What can hang from each mark
M: J
N: H J
D: H Y
H: D L N
L: V
Y: D
V: L M
J: N

Each row was made from one small tree. The marks that hang from a mark follow it in brackets, in alphabetical order. Every link used is in the known rows. Write each row's tree.
Known rows
H(L): [ 0.072 -0.301  0.808 -1.105 -0.347 -0.615  1.159 -0.072 -0.228  3.021
  1.707  0.795 -2.559 -0.236  0.548 -1.686  1.306 -0.824 -0.709 -0.471
 -0.370]
M(J): [ 0.953 -0.041 -1.490 -0.943  0.510  0.464  1.119  1.995  0.064 -1.589
  1.565  1.727 -3.428  1.292  0.248  1.552 -1.040 -0.731 -0.936 -1.046
  0.685]
Y(D(H(L(V)))): [-0.315 -1.292  0.215  0.804 -0.016  0.170  2.082 -2.862  0.634 -2.706
  1.774 -0.877 -1.138 -0.384 -2.891  2.774  0.574  1.058  2.417 -0.563
 -1.954]
D(H(N) Y): [-1.450  0.138  1.042 -0.276  2.367 -2.226  1.681 -0.586 -0.046  2.220
 -1.028  0.870  2.527  2.299  2.361 -0.122 -1.380  5.262 -0.102 -0.188
 -1.330]
Y(D): [ 0.659 -0.497  0.516 -0.836 -0.679  1.248  0.891 -1.504  0.480 -1.981
  1.929  1.073 -1.711 -0.148 -1.579  2.870  1.603 -1.562  0.981  0.711
 -1.351]
J(N(H(D(Y)))): [ 1.057  1.311  1.014 -0.874  0.905  0.224 -2.759 -1.993 -0.769 -2.012
 -0.872  0.138  2.263 -1.619  1.471  0.965 -2.294 -0.956 -0.682  2.627
 -0.182]
M(J(N(H))): [ 1.493  0.780 -1.362 -1.113  0.407  0.835 -2.792  1.403 -0.332 -3.200
 -0.171  0.897 -1.151  1.085 -0.758  0.812 -4.203 -3.040 -1.062 -1.460
  2.142]
H(D(Y) L N(J)): [ 0.361  0.552 -0.836  0.274  0.459 -2.475  0.182  0.149  0.583  5.801
 -1.260 -1.944  3.137 -2.587  1.845 -1.736  3.420 -0.246 -0.560  2.400
 -0.072]
L(V(M(J))): [ 0.394 -1.281 -0.630  1.122 -1.009  3.875  1.696  1.834 -0.495 -4.363
  1.129  1.725 -4.900  2.959 -0.636  1.127 -0.447  0.887  0.578 -0.527
 -0.062]
D(H(L) Y): [-1.542 -0.678  1.025 -0.495  1.717 -3.281  2.202 -0.733 -0.581  3.517
  0.808  1.576  0.138 -0.031  1.506 -1.238 -0.737  5.371  0.092  0.765
 -1.524]
L(V(M(J(N(H))))): [ 1.009 -0.113 -0.452  1.123 -0.982  3.963 -2.439  1.362 -1.101 -6.120
 -0.607  1.284 -2.504  2.648 -1.651  0.728 -3.235 -1.546  0.357 -1.081
  1.877]
H(L N): [ 0.359  0.554  0.765 -0.659 -0.226 -1.138  0.544  0.270  0.788  5.849
  0.135 -0.600 -0.064  0.480  1.506 -3.242  1.061 -1.390 -0.891 -1.114
  0.468]
L(V(M)): [-0.260 -1.523  1.883  0.788 -1.298  4.299  1.758 -0.600 -0.618 -3.952
  1.063  1.614 -3.552  2.732 -0.387  0.463  1.887  0.973  0.902 -0.525
 -1.839]
H(N): [-0.024  0.422  0.763 -0.987  0.263  0.465  0.788 -0.127  0.465  1.811
 -0.130  0.163 -0.120  1.941  1.398 -0.746  0.919 -1.301 -0.675 -1.144
 -0.277]
V(L M(J(N(H)))): [ 0.434  0.361  0.866 -0.916 -2.578  1.461 -3.229  3.199 -0.822 -5.202
 -0.671  1.467 -1.856  1.755 -1.219 -0.665 -4.296 -1.163 -0.047 -1.542
  2.594]
M(J(N)): [ 2.652  0.738 -1.479 -0.333  0.642  0.687 -0.695  2.209 -0.180 -1.962
  0.792  1.694 -2.847  2.359 -0.689  0.124 -2.943 -2.357 -1.283 -0.348
  2.375]
L(V(M(J(N)))): [ 2.086 -0.815 -0.695  1.718 -0.983  4.028 -0.069  1.914 -0.753 -4.950
  0.319  2.064 -4.238  4.075 -1.870 -0.288 -2.212 -0.450  0.432 -0.060
  1.776]
Y(D(H(N(J)))): [-1.171  0.250 -0.670  0.684  0.220 -0.898  0.031 -0.980  1.055 -1.105
 -0.937 -1.224  3.621  0.582 -2.862  3.120  3.307  0.171  1.501 -2.194
 -0.395]
H(D(Y) L(V(M))): [ 0.178 -1.362  1.893  1.595 -1.066  1.138  1.857 -1.018 -0.845  1.114
  0.580  0.508 -1.846 -1.443  1.689 -1.406  1.426  2.846  1.132  3.840
 -1.567]
D(H(L(V) N) Y): [-0.828 -0.799  0.531  0.911  1.841 -1.907  2.330 -1.422  0.193  2.356
 -0.580 -0.610  1.387  2.045  1.543 -1.553 -1.208  4.505  0.842  0.687
 -1.707]

Which tree is each row?
[ 0.351  0.232 -1.594  1.191 -0.771  1.137  0.565 -0.548  1.270  0.480
 -0.599 -3.672  1.671 -1.705 -0.970 -0.005  4.547 -3.798 -0.190  0.095
 -0.216] -> H(D L(V) N(J))
[-0.916  0.052 -0.630 -0.491  0.209 -1.592 -1.473 -0.753 -0.204  1.939
 -0.514 -0.668  2.758 -4.510  1.047  0.279  2.470 -0.827 -0.387  1.665
 -0.788] -> N(H(D(Y) L) J)
[-1.277 -0.008  1.059 -0.420  1.686 -3.748  1.457 -0.598 -0.120  6.419
 -0.808  0.259  2.101  0.580  2.435 -2.558 -1.113  5.238 -0.281  0.346
 -0.533] -> D(H(L N) Y)
[ 1.329  0.292  0.614 -0.456 -2.134  1.371 -0.848  3.826 -0.562 -3.780
  0.219  2.113 -3.717  2.765 -1.599 -1.577 -3.003 -0.352 -0.103 -0.609
  2.709] -> V(L M(J(N)))
[-2.050  0.696 -0.612  0.053  0.600 -1.209  0.588  0.265  0.346 -0.293
 -1.090 -0.741  3.030  2.194 -1.073  1.174  2.819  0.921 -0.418 -3.528
 -0.370] -> D(H(N(J)))
[-0.342 -0.624  0.478 -0.304  0.629  0.537 -0.042 -2.485 -0.187 -1.080
  0.318 -0.944  0.614 -3.110  1.916  0.720 -0.687 -0.246  0.442  2.792
 -2.194] -> N(H(D(Y) L(V)))
[-0.072  0.693 -0.625  0.057  0.842 -0.606  0.154 -0.082  0.349  1.688
 -1.526 -1.147  3.759 -1.238  1.392  0.771  3.310 -0.070 -0.424  2.013
 -0.509] -> H(D(Y) N(J))
[-0.124  0.349 -0.755 -0.240 -0.245 -1.223 -0.123  1.134  0.698  5.041
 -0.332 -1.123  1.182  0.334 -0.267 -2.574  3.929 -2.141 -0.418 -1.772
  0.773] -> H(L N(J))
[-1.081  0.332 -0.298 -0.837  0.736  0.028 -1.218 -0.853 -0.419 -2.258
 -0.893 -0.289  3.199 -3.015  0.538  2.640  2.488 -0.356 -0.222  1.484
 -1.534] -> N(H(D(Y)) J)
[ 0.019 -0.440  0.839 -0.845 -2.338  1.391  0.974  3.693 -0.324 -3.303
  1.024  2.077 -4.192  1.736 -0.479 -0.169 -1.124  0.690 -0.206 -0.980
  0.808] -> V(L M(J))
[ 0.958  0.876  0.785 -1.325 -0.341 -0.277 -2.860 -0.699 -0.490  1.490
  0.268  0.125  0.037 -0.350 -0.634 -2.339 -1.848 -2.805 -0.652 -1.186
  1.435] -> J(N(H(L)))
[-1.258 -0.466 -1.266  1.475  0.254 -0.819  1.377 -0.367  0.813  0.262
 -0.947 -1.996  2.303  1.472 -1.801 -0.163  3.020  0.201  0.757 -2.863
 -0.693] -> D(H(L(V) N(J)))
[ 1.669  1.455 -1.719 -0.881 -0.366  0.867 -3.085  0.666  0.085 -4.102
 -0.539 -0.829  0.119 -1.896 -0.480  2.267 -4.053 -4.089 -1.481 -0.098
  2.501] -> M(J(N(H(D))))
[-1.459 -0.172 -0.564  0.595  2.361 -2.223  1.053  0.287 -0.102  1.385
 -1.646  0.174  4.156  2.248  0.669  0.553  2.213  4.276 -0.028 -1.178
 -0.886] -> D(H(N(J)) Y)
[-1.516 -1.050  0.400  1.453 -1.834  2.423 -1.173  0.381 -0.606 -2.094
 -0.201  0.091 -0.536  0.086 -1.894 -0.652  3.851 -1.267  1.526 -1.675
 -0.613] -> N(H(L(V(M))) J)
[ 0.367 -0.037  0.945 -0.588  0.307 -1.668  1.433 -1.153 -0.262  3.976
  1.024  0.035 -0.651 -3.219  2.375 -0.827  0.668  1.340 -0.707  3.359
 -0.915] -> H(D(Y) L)
[-0.606  0.131  0.701 -0.068  0.181 -0.651  0.827 -1.929  1.103 -0.201
 -0.411 -0.638  2.314  0.472 -1.183  2.636  0.071  1.350  0.977 -1.310
 -0.551] -> Y(D(H(N)))
[-0.933  1.080  1.002 -1.072 -1.166 -0.552 -1.402 -1.369  0.179  1.139
  0.597 -1.760  0.676 -4.583  0.823  0.778  0.164 -2.750 -1.004  0.223
 -0.309] -> N(H(D L))
[-1.009 -1.024  0.449  0.340  0.387 -0.105  2.668 -1.501  0.171 -1.832
  1.617 -0.162 -1.652  1.089 -0.936  0.847 -0.026  1.818  0.450 -1.591
 -1.665] -> D(H(L(V)))
[-0.828 -0.481  0.786 -0.192 -0.237 -1.750  1.266 -1.657  0.207  1.223
  1.630  0.123 -0.388 -1.575 -2.152  1.664  0.279  1.322  1.371 -0.397
 -0.907] -> Y(D(H(L)))
[ 1.500  0.990 -1.747 -0.727  1.092 -0.194 -2.818  0.423 -0.395 -2.291
 -1.057  0.492  1.007 -1.657  1.279  1.561 -5.027 -0.566 -0.935  2.776
  1.606] -> M(J(N(H(D(Y)))))
[ 1.020  1.624  0.987 -1.015 -1.086  0.088 -3.232 -1.577 -0.045  0.611
 -0.188 -1.545  1.291 -3.444 -0.169 -0.723 -1.692 -3.745 -1.077  0.321
  1.357] -> J(N(H(D L)))
[ 1.431  1.571 -1.890 -0.625 -0.675 -0.624 -3.433  0.919  0.221  0.166
 -0.368 -1.400 -0.116 -3.253 -0.405  0.010 -3.919 -4.083 -1.617  0.435
  2.979] -> M(J(N(H(D L))))
[ 0.082 -0.693 -0.479  1.545 -1.407  1.538  0.840  2.684  0.245  2.592
 -0.338 -0.239 -2.887  1.858  0.689 -2.700 -0.687  0.239  0.431 -0.405
  1.641] -> H(L(V(M(J))) N)
[-1.695 -0.184 -0.593  0.511  1.837 -4.074  0.844  0.727 -0.065  5.401
 -1.227 -0.314  3.539  0.707  0.682 -2.233  1.857  4.062  0.062 -0.671
  0.025] -> D(H(L N(J)) Y)
[ 0.737 -0.887  0.543  0.291  0.676  0.447  2.241 -2.013  0.178  0.067
  1.062 -0.480 -0.991 -1.807  1.675  0.199  0.726  0.559  0.387  3.664
 -2.105] -> H(D(Y) L(V))
